Each row was made from one path, in order. Every step used is in the known rows, and no mark comes twice. Write each row's path.
Known rows:
megaz dinub: [-0.588  0.471 -0.139  0.809  0.709  0.519 -2.088 -0.486 -1.734  0.762
  0.694 -0.436 -0.787  1.516 -0.130  0.069  0.279 -0.150 -0.147  1.119]
nobul boleni: [ 0.510  0.806  0.083 -0.049 -0.307 -1.168 -0.334  0.349  1.612 -2.004
  0.407 -0.627  0.455 -0.880  0.223  1.239 -0.105  1.467 -0.611 -0.883]
vivi megaz dinub bizag: [ 0.040  0.762  0.221  3.552  2.034 -2.052 -2.940 -2.587 -2.475  1.078
  0.452 -1.434  1.031  2.134 -0.285 -0.784 -1.110 -3.545 -0.059  2.012]
boleni dinub: [ 0.053  0.403 -0.277 -0.181  1.020 -0.374 -0.597 -0.387 -1.737 -1.769
  1.387 -0.772  2.006 -0.070  0.538 -0.044  0.398  1.373 -0.249  0.141]
vivi bizag nobul boleni dinub megaz: [ 2.083  0.957  0.579  4.140  1.745 -3.052 -2.995 -0.430 -0.509 -5.311
  3.189 -2.694  4.461 -1.095  0.735  4.763 -2.744  1.697 -0.641 -0.350]
bizag vivi megaz: [ 2.381  0.414  0.168  0.669 -2.607 -4.323 -1.392 -0.229  0.587  1.088
 -1.202 -1.254 -1.171 -1.899  0.656 -1.587 -1.364 -3.675  0.403  1.316]
vivi bizag nobul: [ 0.109 -0.608  0.519  3.518  1.217 -1.334 -1.931 -1.031 -1.531  0.412
  1.479 -0.947  0.667 -0.074  0.525  3.539 -2.267  1.413 -0.075 -0.525]
dinub megaz: [ 1.469  0.054  0.256  1.103 -0.037 -0.355 -0.247  0.684  1.252 -1.893
 -0.247 -0.196  1.038 -0.117 -0.608  0.284 -0.803 -2.681  0.312  0.714]
megaz dinub boleni nobul: [-1.157  0.121 -0.235  4.275  2.270  1.056 -1.806 -0.444 -3.002  1.234
 -0.098 -0.859 -0.436  1.768 -0.109 -1.619  0.199 -2.187 -1.174  2.317]
megaz vivi bizag dinub: [-0.908 -1.278 -0.233  0.121  0.067 -2.796  0.038 -2.961 -0.010  1.119
  0.843 -0.579 -1.969  0.015  0.355  2.236 -1.393  0.292  0.747 -0.259]
bizag vivi megaz dinub boleni nobul: [ 1.110  0.540 -0.034  4.686 -0.460 -3.051 -3.212 -0.776 -2.597  2.319
 -1.352 -2.046 -1.609 -0.222  0.651 -3.149 -1.210 -5.782 -0.707  3.788]
nobul bizag vivi megaz dinub: [ 1.039  1.395  0.087 -0.176 -0.379 -3.855 -4.740 -1.485 -0.613  1.781
  0.705 -0.967 -0.634 -0.880  1.761 -0.342 -0.754 -1.560 -0.008  3.057]
megaz vivi bizag nobul: [-0.448 -1.237  0.659  2.574  0.581 -3.398  0.085 -1.987  0.174 -0.691
  1.263 -1.189 -0.226  0.319  0.934  2.994 -1.432  3.159  0.386  0.039]
nobul boleni dinub bizag vivi megaz: [ 1.388  1.332  0.074  1.357  0.172 -6.570 -2.206 -1.028  0.046 -3.357
  0.539 -3.662  3.435 -1.730  1.211  0.608 -1.411  0.129 -0.695  0.831]
vivi bizag dinub boleni nobul: [-1.058 -0.933 -0.430  3.887  2.155  0.089 -1.640 -2.049 -3.082  2.630
  0.364 -0.848 -0.744 -0.143 -0.126  1.037 -2.083 -3.204 -0.812  0.336]
boleni dinub bizag vivi: [-1.127 -0.068 -0.277  0.221  1.641 -3.652 -0.798 -0.326 -1.257 -2.339
 -0.250 -2.894  3.058 -0.170  0.881  0.948 -0.311  3.069 -0.472  0.924]
vivi megaz: [ 1.966  0.568  0.276  1.407 -1.007 -1.746 -1.145 -1.124 -0.365  0.957
  0.122 -0.102 -0.227 -0.608  0.069 -1.665 -0.958 -4.469  0.383  0.769]
boleni dinub bizag vivi megaz: [ 0.935  0.576 -0.029  1.606  0.572 -5.404 -1.836 -1.424 -1.431 -1.404
 -0.050 -3.065  2.919 -0.746  1.013 -0.614 -1.268 -1.260 -0.056  1.631]
vivi bizag: [-0.884 -1.595  0.175  0.670  0.497 -1.502 -1.171 -0.943  0.536  2.076
  0.576 -0.643 -0.060  0.575  0.317  2.267 -1.292  0.380  0.056  0.570]
nobul bizag dinub turu: [-2.157  1.922 -1.004 -0.430  0.430  2.483 -3.690 -2.175 -2.083  1.377
  1.113  0.893  1.252 -0.831  0.064  4.039  0.610  0.058  0.075 -1.885]
vivi megaz dinub bizag nobul: [ 0.896  1.766  0.557  6.121  2.551 -1.670 -3.790 -2.614 -4.298 -0.708
  1.315 -1.814  1.807  1.414  0.090  0.613 -2.130 -2.438 -0.205  1.003]
nobul bizag vivi megaz: [ 1.430  0.764  0.257 -1.166 -1.163 -4.309 -2.780 -0.985  1.112  1.133
  0.123 -0.601 -0.050 -2.320  1.843 -0.203 -0.886 -1.382  0.003  1.871]
dinub boleni: [-0.491 -0.609  0.416  0.915  0.287 -0.419 -0.462 -0.064  1.586  0.552
 -0.719 -0.559  0.186 -0.330 -0.058 -0.397  0.760 -1.884 -0.962  0.926]
megaz vivi bizag nobul boleni: [ 0.017 -0.401  0.773  2.643  0.062 -4.729 -0.331 -1.614  1.733 -2.643
  1.733 -1.740  0.239 -0.603  1.153  4.231 -1.561  4.540 -0.235 -0.820]

Write each row's path:
[ 1.163 -0.562  0.605  3.536  1.346 -4.049 -0.858 -1.645 -0.231 -4.223
  2.570 -2.203  2.836  0.106  0.948  3.133 -1.715  1.721  0.433  1.009]
boleni dinub megaz vivi bizag nobul
[ 1.334  0.318  0.427  2.406 -1.568 -4.160 -4.139 -0.833  0.243  2.594
 -1.317 -2.295 -1.737 -0.576  0.547 -1.813 -0.548 -6.068 -0.613  3.404]
bizag vivi megaz dinub boleni
[-0.338 -0.645 -0.423  0.690  0.682 -0.421 -1.952 -2.018 -1.717  1.975
  1.095 -0.496 -0.911 -0.279 -0.139  2.851 -2.207 -1.172  0.224 -0.916]
vivi bizag dinub
[ 1.869  2.297  0.169  2.345  1.141 -1.181 -1.665 -0.117 -2.133 -5.505
  2.804 -1.684  3.126 -1.597  1.005  2.468 -0.685  4.375 -0.972 -1.685]
bizag nobul boleni dinub
[-1.705  0.431 -0.262  1.877  2.187 -1.487 -3.279 -0.397 -1.568  1.367
 -0.154 -1.308 -0.225  0.019  1.563 -0.326  0.296  1.027 -1.485  3.499]
megaz dinub boleni nobul bizag vivi
[ 0.622  1.284 -0.186 -0.399  0.621 -1.490 -0.913  0.030 -0.248 -3.766
  1.844 -1.384  2.666 -0.898  0.748  1.052  0.344  2.983 -0.867 -0.658]
nobul boleni dinub
[ 0.744  1.990 -0.709  2.057  2.641  1.597 -1.410 -1.083 -3.306 -2.138
  1.432  0.611  1.631 -0.929  0.293  0.834 -1.764 -1.830  0.033  0.030]
boleni nobul bizag dinub megaz
[ 0.220  0.106  0.443  2.362  1.094 -4.853 -1.042 -2.071 -0.017 -4.336
  3.261 -2.525  2.265 -0.661  1.711  4.041 -1.105  5.916 -0.426 -0.683]
megaz vivi bizag nobul boleni dinub
[ 0.592  0.685  0.529  0.908 -0.025 -4.192 -5.271 -1.519  0.927  2.364
  0.046 -1.553 -0.620 -1.042  1.728 -0.488  0.062 -3.447 -1.120  3.963]
nobul bizag vivi megaz dinub boleni
[-1.563  0.536 -0.060  3.455 -0.122 -3.386 -2.688 -2.380 -0.504 -2.783
  2.684 -2.472  3.204 -0.281  1.055  6.247 -0.045  5.018 -0.110 -1.548]
megaz vivi bizag nobul boleni dinub turu
[-1.529 -2.311  0.313  0.151 -0.021 -3.770  0.689 -1.953  2.171  1.185
  0.435 -0.789 -0.996  0.910  0.679  1.653 -0.423  1.734  0.530  1.017]
megaz vivi bizag
[ 1.069 -1.036  0.941  3.692  0.439 -3.749 -0.213 -1.255  1.427 -2.452
  1.025 -1.318  0.921  0.086  0.347  2.989 -2.258  0.431  0.657  0.800]
dinub megaz vivi bizag nobul
[-0.905 -1.359  0.087  1.713  0.960 -1.049 -2.526 -2.168 -0.263  2.523
  0.299 -1.010 -0.803 -0.571 -0.142  2.579 -1.474 -3.168 -0.733  0.141]
vivi bizag dinub boleni
[-1.217 -0.468 -0.026  0.340  0.671 -3.431 -0.076  0.084  0.349 -0.606
 -1.654 -2.161  0.930 -0.214  0.462  0.896 -0.768  1.850 -0.226  0.805]
dinub bizag vivi
[ 1.068 -0.041  0.119  0.330  0.372 -2.858  1.000 -0.559  1.190 -4.398
  1.027 -1.258  2.121  0.150  0.385 -0.388  0.439  0.296  0.593  1.465]
boleni dinub megaz vivi
[-0.094  1.164  0.113  4.175  2.637 -0.760 -3.990 -2.427 -2.876  2.164
  1.319 -0.206  0.623  0.775  1.106 -2.064 -0.114 -4.200 -1.175  3.494]
vivi megaz dinub boleni nobul bizag
[-0.615  1.784 -0.951  0.842  2.751  2.028 -1.214 -1.770 -4.406 -0.574
  1.686  0.947  0.346 -0.750  0.840  0.613 -1.048  1.017 -0.345 -0.694]
boleni nobul bizag dinub
[ 0.567  0.951 -0.127 -1.048  0.762 -1.638 -0.159 -2.079  1.390 -2.787
  1.246  0.286  0.349 -1.156  0.612  1.547 -0.345 -0.049  0.566  0.326]
nobul bizag dinub megaz vivi
[ 1.519  2.556  0.666  6.032  2.152 -2.919 -3.962 -2.294 -2.942 -2.573
  1.781 -2.482  2.357  0.572  0.283  1.804 -2.139 -0.709 -0.806 -0.008]
vivi megaz dinub bizag nobul boleni
[-2.476  2.222 -1.472  1.861  1.510  3.591 -2.956 -2.160 -5.018  1.399
  1.079  1.070  1.493 -0.436  0.068  2.800 -0.024 -0.126 -0.039 -1.682]
boleni nobul bizag dinub turu
[ 0.600  0.287  0.586  3.357  0.782 -2.532 -2.232 -0.705 -0.048 -1.639
  1.923 -1.557  1.236 -0.974  0.716  4.807 -2.356  2.915 -0.770 -1.310]
vivi bizag nobul boleni
[-0.385  1.490 -0.464 -1.476  1.492  1.010 -1.888 -1.780 -1.547 -0.373
  1.758  0.786  0.379 -1.269  0.789  1.931 -0.439  0.939 -0.221 -0.891]
nobul bizag dinub
